What can hang from each mark
z_960: z_93 z_676 z_892
z_623: z_93 z_892
z_636: z_93 z_892
z_676: z_530 z_623 z_636 z_960
z_93: z_623

(in the rows, 128 means zero)
Known rows, with every way that one mark hangs from another
(z_636 z_93 z_892): [172 172 156 113 108 120 124 132 141 203  36 130 104 106  39 134 169]
(z_623 z_93): [132 134 112 132 118 126 116 148 139 103  96 157 137 114  47 131 124]
(z_960 z_93 (z_676 z_530 z_623 z_636) z_892): [121  86 151 142 126 105 183 114  87  97 174 108 115 130 252 136  95]
(z_676 z_530 (z_623 z_93) (z_636 z_892)): [100 135 128 132 103 105 145 101 131 104 181  88  95 187  91 145 119]
(z_960 z_93 (z_676 z_530) z_892): [143 124 136 141 142 102 176 137  88 103 129 128 133 112 228 110 100]
(z_676 z_530 (z_960 (z_93 z_623) z_892)): [ 87 144  80 134 150 112 151 120 101 131 155 122 139 145 161 102 123]
(z_636 (z_93 z_623) z_892): [174 173 166 124 125 105 141 116 135 244  37 131 113 115  39 135 187]
(z_93 z_623): [163 151 138 138 164 115 106 139 159 174  70 168 153 120  64 111 152]
(z_676 z_530 (z_623 z_892) (z_960 z_93)): [ 71 105  84  92  97 117 140 103 107 112 201  97 140 163 134 128 134]
(z_676 z_623 z_960): [ 96  99 103  90 106 146  67 118 156 130 153 145 133 105  86 148 160]
(z_960 (z_676 z_623)): [164 119 155 109 123 134  88 132 156 117 127 144 136  99 121 149 142]
(z_93 (z_623 z_892)): [154 132 148 128 141 119 131 136 131 183  76 155 171 145  63  95 156]
(z_636 (z_93 z_623)): [175 163 141 123 146 124 124 126 151 200  52 156 136 120  49 142 166]
(z_676 (z_636 z_93)): [155 146 144 141 130 154 115 145 158 127  80 130 109 130  82 140 116]
(z_960 z_93 (z_676 (z_623 z_892))): [150  79 158 118 104 112 150 131 112 120 135 122 132  88 173 150 124]
(z_676 z_530 z_960): [102 182  69 114 142 146  88 136 150  96 150 120 136 153  89 109 124]

Rows
[ 85 150  81 151 137 143 134 134 130  75 177  82 102 154 154 125  83]  (z_676 z_530 z_636 (z_960 z_93))
[ 90 163  75 114 141 140 108 131 123 105 150 132 145 157 125  92 126]  (z_676 z_530 (z_960 z_892))
[155 109 164 127 121 146  98 130 155 104 144 126 119 114 139 156 124]  (z_960 (z_676 z_623 z_636))
[ 88 105 116 140 121 170 106 140 126 111 136 132 122 126 141 114 114]  (z_676 z_636 (z_960 z_892))
[110 133 115 135 117 175 104 131 146 133 124 112 105 122  94 152 127]  (z_676 (z_636 z_93) z_960)
[136  98 140 148 148  91 171 139  98 165  74 167 145  96 169 101 127]  (z_960 (z_93 z_623) z_892)
[139 123 144 107 132 118 129 116 113 112 153 144 147 143 180 117 135]  (z_960 (z_676 z_530 z_623) z_892)
[ 74 130  95 159 146 127 164 117  99 112 177  95 116 165 189 112  98]  (z_676 z_530 z_636 (z_960 (z_93 z_623) z_892))
[136  87 163 125  96 141 133 121 122 105 162 114 130 132 130 154 124]  (z_960 (z_676 (z_623 z_93 z_892) z_636))
[147 139 146 127 134 136 109 122 152  88 171 108 120 150 148 147 113]  (z_960 (z_676 z_530 z_623 z_636))
[150  93 154 141 130 112 164 145  92 120 101 147 134  75 220 118 110]  (z_960 z_93 z_676 z_892)
[ 85  86 120 159 131 143 148 129 104 137 140 121 115 112 178 124 112]  (z_676 z_636 (z_960 (z_93 z_623) z_892))
[157 150 136 109 135 125 100 123 152 100 153 126 135 135 128 140 132]  (z_960 (z_676 z_530 z_623))
